Every row comes from one small tree of marks. Brackets hold a mark, then the marks that hang from it, in alphabetical order. Every link used is in the known rows. Which tree was each row made from?
Known rows:
[P [A R]]: [ -6.3 -47.6  19.6   3.9  40.3  28.3  -2.1  -6.8  29.4  13.8   9.0  52.7
 -32.4 -21.5  -6.0  -3.4 -34.6  54.4  31.1   8.0   7.5 -57.6  -0.2 -22.8]
[R [A P] [S [C [M B]]]]: [-22.0 -10.9 -14.7  23.6  38.9  -2.2  -8.4  20.3 -17.9  24.0  -5.1   4.4
 -40.2   3.2   9.9 -22.4 -38.3  58.0 -51.3  20.8  79.3 -55.2 -19.8 -40.6]
[P [A [B M] H]]: [ 26.9 -14.3  11.9  -2.4  42.1  20.2  -1.6 -18.7 -14.2  -0.3  20.3  34.6
 -24.0 -32.1 -54.6  27.7 -19.3  24.3  31.9   2.5 -12.0 -10.9  34.0 -16.3]
[M B C [R [A H] S]]: [-16.9  32.8 -18.1   4.5  31.5  -7.4 -19.3  19.0  -9.1  16.5  -6.2  19.5
 -13.3  13.1   3.3  17.0 -42.6  30.4  -3.2 -41.7  39.4 -21.5  31.4 -24.0]
[R [A B H P] [S C]]: [ -5.0  -5.3  -5.6  17.7  39.3  27.4  -1.1   7.8 -13.7  33.9  12.9  45.7
 -26.5 -17.4 -26.1   4.6 -21.0  61.3 -52.3  13.0  34.0 -40.1  26.9  -9.1]
[B [A H P] [M C]]: [  5.4 -15.4  -4.3 -14.0  19.2  -2.5  10.7   1.7 -48.3  29.2  12.2  16.5
  -1.9 -21.3 -27.7  11.5 -25.1  24.0 -18.6  27.0  20.5  -7.6 -13.7   4.6]
[H [A [B M] P]]: [ 19.0 -35.0  22.3 -18.1  35.3  10.5   3.5 -16.5 -28.7  14.7  24.2  26.4
 -37.1 -40.9 -52.4   5.0  -3.3  47.0 -25.4  29.7  14.4 -15.9  24.2 -23.2]
[H [A B P [R S]]]: [-31.9 -43.8  17.4 -24.0  39.1  29.1  -4.0  -6.9  10.2  34.9  25.0  44.6
 -28.6 -37.7 -35.9   2.5   1.6  82.1 -41.0  33.6  30.2 -43.6  30.1 -21.8]
[M [B [A P]] [R S]]: [-19.9   8.0   9.4 -13.2  27.2  -4.1   4.1  -5.8 -11.4  34.5   9.2   6.0
 -22.1  14.6 -28.1  -0.9 -30.0  42.9  -3.7  -6.7  57.5 -12.5 -10.5 -27.3]
[P [A H R]]: [ -8.1 -44.1  11.0  14.8  39.0  32.0  -2.2  -1.2  11.0  21.4  18.8  60.2
 -19.6 -23.7  -9.0  14.3 -31.2  43.9  31.2  10.8  -8.2 -38.7   7.6 -16.9]
[R [A [B M]]]: [ 36.4  -9.0   4.1  12.4  36.7  23.4   5.2 -10.0  16.7  -8.5  24.9  20.0
 -37.3 -24.7 -24.6 -10.4 -32.4  44.4  -1.3 -17.2   2.4 -13.9  30.3 -22.4]
[M R]: [  6.3 -10.7  13.6 -14.4  30.1  18.5  -1.3  -7.2   4.7  -1.0  11.7  54.4
 -16.7   2.4 -19.7  -3.4 -51.9  39.1  22.5 -23.1  22.7 -40.8  29.3 -35.3]
[R A]: [  9.9  -5.2   2.3  25.9  31.1  17.1   4.0   5.6  22.5  10.1  18.1  48.7
 -33.6 -14.4  -6.6 -17.3 -38.6  54.8   1.1 -16.6  14.3 -32.2   3.2 -24.0]
[A B H P [R S]]: [-29.7 -25.9   5.0 -15.0  41.0  31.0   6.2   5.0 -10.3  34.9  30.5  50.5
 -13.5 -25.6 -28.9  16.8 -12.2  63.7 -23.3  31.4  18.4 -34.9  19.3 -20.1]
[B [A P] [M R]]: [ 21.7 -24.5  13.5 -20.5  21.4   8.4  15.1 -14.9 -16.6  14.2  16.9  15.8
 -21.0   3.4 -42.4  -5.6 -41.1  30.3   6.5  -1.2  23.0 -21.4  -7.0 -22.2]
[P [A H]]: [  1.7 -12.7  12.3  10.6  43.5  13.1  -5.8  -2.4  -9.5  18.3  18.8  59.3
 -18.3 -21.4 -28.1  18.9 -30.4  32.7  32.9   4.8   3.1 -28.4  11.3 -14.7]
[P A]: [  7.5 -16.3  22.8   6.9  43.8  12.0  -4.7  -5.3  12.6   9.4   7.1  58.4
 -30.6 -23.5 -27.0   1.5 -31.3  39.2  33.0   2.7  21.0 -43.0   1.3 -21.7]
[A H P R]: [-12.2 -45.5   7.2   4.6  32.8  22.1  12.8   7.7 -20.1  36.7  26.6  60.9
 -20.7 -20.0  -6.8   6.1 -25.4  49.5 -11.4  37.8   2.6 -40.5 -10.4 -23.9]
[M [B [A P]] C [R S]]: [-22.1  16.6  -0.4 -27.2  27.8 -17.3  -6.3   3.1 -22.6  35.5  -7.7   4.1
  -6.1  13.7 -21.3   2.7 -25.0  37.9 -12.9  -1.3  71.0 -19.8  -6.3 -15.1]
[S [C [M B [R [A H]]]]]: [  3.1  -1.7 -21.3  30.6  30.1  16.4  -8.4   9.7 -19.4  -1.4   1.1  15.8
 -19.3  26.1  12.8  -8.5 -53.6  28.5 -18.6 -24.3  28.6 -49.6  28.7 -39.3]
[M B C]: [  2.6   5.7  -0.2  -7.3  41.6  -5.9 -11.3  -4.9 -18.0   9.7  -0.7  23.8
 -25.3 -12.5   8.4  -3.7 -31.1  31.8  -2.7   2.6  42.3 -22.1   0.0 -26.4]
[R [A [B M] P] S]: [ 11.9  -6.8   3.8   1.3  39.9  14.2   7.4   7.7   0.5  12.5  12.9  17.6
 -36.2 -25.6 -40.7  -1.7 -25.6  54.6 -22.6   2.4  30.4 -24.5   5.8 -17.8]
[M [B [A H]] C [R S]]: [-28.6  32.6 -11.3 -24.2  23.4  -2.8 -17.3   0.4 -18.5  19.8   5.5   4.9
   8.7  16.4 -14.0  21.1 -34.9  30.1   0.2 -25.9  45.8  -7.2  30.4 -16.6]

Write each row's tree:
[ 19.6 -26.8  13.2 -20.2  36.4  25.6  -4.1 -22.6 -11.8  -6.0  26.1  26.4
 -30.3 -35.9 -40.7   5.6 -13.6  49.3  -9.7   3.5   3.2 -19.1  52.5 -29.5] -> [H [A [B M]]]
[ 17.3  -9.0   7.6  17.3  41.8  10.3  11.6  -1.6   6.6  27.2  21.1  47.6
 -38.0 -28.7 -32.0 -18.8 -16.5  50.8 -28.8   8.1  15.5 -18.1  -1.6 -10.4] -> [R [A B P]]
[-36.5 -34.4  12.6 -25.7  38.3  39.9 -14.1 -11.1  33.5  13.9  29.5  43.4
 -20.1 -31.9 -26.3   4.0  -8.1  84.1 -23.1   7.6  18.4 -49.2  58.5 -30.0] -> [H [A B [R S]]]
[-23.6 -35.2  13.2 -18.8  42.8  29.0   3.5  -4.8  14.6  25.3  23.4  43.1
 -24.4 -24.8 -28.0  -1.8 -18.3  73.8 -18.9  27.9  35.4 -50.3  11.5 -25.4] -> [A B P [R S]]
[ 16.9 -55.2  16.7  -7.0  47.6  36.8   0.9 -24.7  30.3  -6.2  15.3  25.3
 -33.9 -27.7 -28.5   4.6 -21.5  46.6  29.4   9.0  -9.9 -36.8  24.1 -23.1] -> [P [A [B M] R]]
[-26.6   6.4  -2.2 -33.1  31.1  19.1 -15.2  13.4   7.7 -10.9   4.2  45.0
   2.0  11.7 -22.8  -2.1 -61.7  56.2  21.4 -18.7  59.7 -64.1  32.3 -44.3] -> [C [M [R S]]]
[  5.5  -9.5  -0.8  28.4  34.0   8.4  14.5  20.7 -21.9  41.4  24.0  54.2
 -32.1 -21.8 -18.8  -1.9 -25.6  40.8 -19.5  10.9   9.9 -22.7 -16.9 -10.5] -> [R [A H P]]
[ 10.1  -9.2   8.6  -2.2  39.1  12.9   9.6  -5.6 -28.9  33.1  29.9  53.1
 -19.6 -31.4 -46.2  11.9 -10.4  34.9 -17.9  26.6   8.2  -8.5  13.5 -11.8] -> [A B H P]
[ -4.7 -18.4  -7.4  -3.4  29.5   3.0   1.9 -10.2 -28.9  14.5   6.0  -2.8
 -19.1  25.7  -7.0 -25.6 -42.3  33.1 -31.1  10.9  63.3 -42.3 -10.5 -33.0] -> [S [C [M [B [A P]] R]]]
[-41.8 -18.4  -4.8 -15.6  31.0  -1.1  -3.9   1.4   0.9  45.4   5.5  -1.2
 -15.2  -2.3   5.6  -7.8 -15.6  58.5 -32.9  29.5  56.2 -26.3 -27.7 -12.3] -> [M [B [A P [R S]]] C]
[-44.8 -52.2  16.6 -14.8  34.5  20.9  -3.5   9.4   6.1  39.9  14.4  51.5
 -30.3 -28.2 -13.5   0.1 -16.7  77.2 -30.0  32.2  40.0 -55.2   9.4 -29.2] -> [H [A P [R S]]]
[ -9.7 -11.4 -15.0  13.6  27.8  15.9  -3.4 -12.3  -9.4   6.4  15.5  -9.7
 -18.5   8.3  10.0 -28.2 -39.3  43.8 -24.9  10.4  50.6 -40.9  -3.6 -31.1] -> [S [C [M [B A]]]]
[-29.3  -6.7 -10.8   0.0  32.1   2.0  -4.8   3.8 -26.5  28.6   3.5 -12.4
 -18.0   7.5  -6.2 -18.2 -31.8  56.3 -43.9  34.9  81.4 -48.6 -23.8 -30.9] -> [R [S [C [M [B [A P]]]]]]
[-39.8 -50.9  -2.8  -0.9  25.5  34.6   9.1   0.1 -14.9  46.4  22.2  33.2
 -10.3  -0.2  -3.7   1.8 -29.3  71.4 -42.9  28.1  30.9 -58.9   0.8 -11.9] -> [B [A H P [R [S C]]]]
[ 27.9 -15.4  11.5 -47.5  38.1   3.2  -1.4 -17.0 -26.4  -3.7  -8.4  30.6
 -18.3 -11.0 -48.1   5.3 -32.5  27.4  -5.5   2.3  31.9 -31.2  28.1 -18.2] -> [A [B [M C R]] P]
[  8.2  12.0   2.0 -18.0  36.4  -2.7 -12.6  -6.3 -16.6   2.1 -10.4  26.7
 -21.5   8.0   2.7   0.0 -42.7  24.1  11.6 -20.5  41.2 -26.2  20.6 -34.8] -> [M B C R]
[  9.9   2.1  11.3 -29.3  42.3  21.3 -10.9 -13.2  -0.5  -9.3   7.5  32.1
  -7.3  -9.8 -64.2  40.8 -31.4  30.5  43.9 -25.2  12.0 -21.6  69.9 -22.8] -> [P [A [B [M [R S]]] H]]
[ 26.4  -1.8   8.7   0.3  38.2  13.1   9.3  -8.0  11.7  18.9  16.5  49.1
 -35.6  -5.7 -40.5 -14.9 -28.3  41.3 -15.7 -14.7  16.2 -22.5  20.6 -18.3] -> [M [R [A B P]]]
[-29.9  -3.0 -25.0  20.7  30.5  25.9 -13.1  28.5  -4.2   3.4   8.8  40.9
  -7.2   0.6   4.6  -4.4 -53.2  60.8 -29.0  -1.5  43.3 -66.6  25.3 -26.2] -> [R [A H] [S [C M]]]
[ 15.6  15.3  -7.9  28.1  28.1   6.8   1.3   8.3 -12.5  13.2  17.1  29.4
 -30.7   8.2  -0.1   5.3 -39.2  25.0   7.2 -37.0   6.7 -10.4  24.8 -32.5] -> [M B [R [A H]]]
[ 10.2 -48.2   4.9 -30.1  44.0  18.6   3.9 -13.6 -11.0   7.8   5.1  22.6
 -27.6 -28.5 -19.0  -2.6 -20.9  44.3 -21.2  37.0  14.1 -38.5   7.3 -14.1] -> [A [B [M C]] P R]
[-14.1 -40.0   4.3 -18.4  37.3  30.0   9.3   2.2 -19.9  18.2  26.8  27.3
 -20.1 -25.0 -34.8  23.4 -20.2  58.0 -13.3  34.0   9.2 -24.1  22.4 -24.6] -> [A [B M] H P [R S]]
[  7.4 -12.5  -9.8  10.4  35.1  34.1  -6.7  -2.5  -7.3  -1.5  14.9  17.7
 -20.7 -10.7 -21.5  11.1 -38.2  56.4 -29.6 -13.5  17.2 -33.4  54.3 -18.4] -> [R [A [B M] H] [S C]]
[-21.7 -34.1  -6.2  10.8  19.3  38.2  13.1 -10.4   8.3  27.9  40.1  38.9
  -2.6 -12.4  -4.8   0.7 -27.4  52.2  -3.1   6.5 -11.8 -23.0   8.2 -12.7] -> [B [A H R]]
[-27.0 -21.4   9.4  -1.8  45.0  37.4 -10.1  -5.1  26.3  15.4  22.3  51.3
 -14.0 -25.7 -35.6  28.4 -19.2  58.9  16.3   4.5   4.7 -39.6  42.7 -15.6] -> [P [A B H [R S]]]
[ 26.4 -21.7   3.8   5.3  24.6   9.5  15.4  12.6 -29.4  11.8  12.1  36.0
 -28.7  -1.5 -26.2   9.9 -43.6  23.4   0.0 -11.9   0.7 -17.6   4.9 -23.0] -> [B [M [R [A H P]]]]
[-10.9  19.0  -2.7  -7.4  38.7 -20.6 -11.9  17.0  -5.0  24.3 -21.2  17.6
 -29.6  12.9  -2.7  -4.1 -35.8  39.3 -21.3 -18.2  66.2 -32.1  -4.9 -21.0] -> [M B C [R [A P] S]]
[-17.6 -18.7 -10.0 -31.8  36.8  33.0 -12.1  -5.0  -6.7  -3.1  15.5  25.6
   0.8 -22.1 -19.1  26.5 -28.1  54.7  -6.6   9.4  11.6 -40.0  50.1 -17.1] -> [A [B [M C]] H [R S]]
[ -8.7 -41.9 -10.7 -13.6  17.9  26.2   4.7 -10.8  -9.4  14.2  20.1  13.8
   5.8 -13.1  -1.6   8.8 -30.9  35.7  -6.8   9.5  -7.4 -23.5  12.9  -7.2] -> [B [A H R] [M C]]
[ 17.3 -14.7   3.3 -35.5  28.7   8.8  -9.8  -6.3 -16.0 -19.1 -12.2  33.0
 -13.2   3.4 -15.6   3.3 -55.8  25.0  21.1 -20.8  28.5 -39.1  33.3 -27.7] -> [B [M C R]]
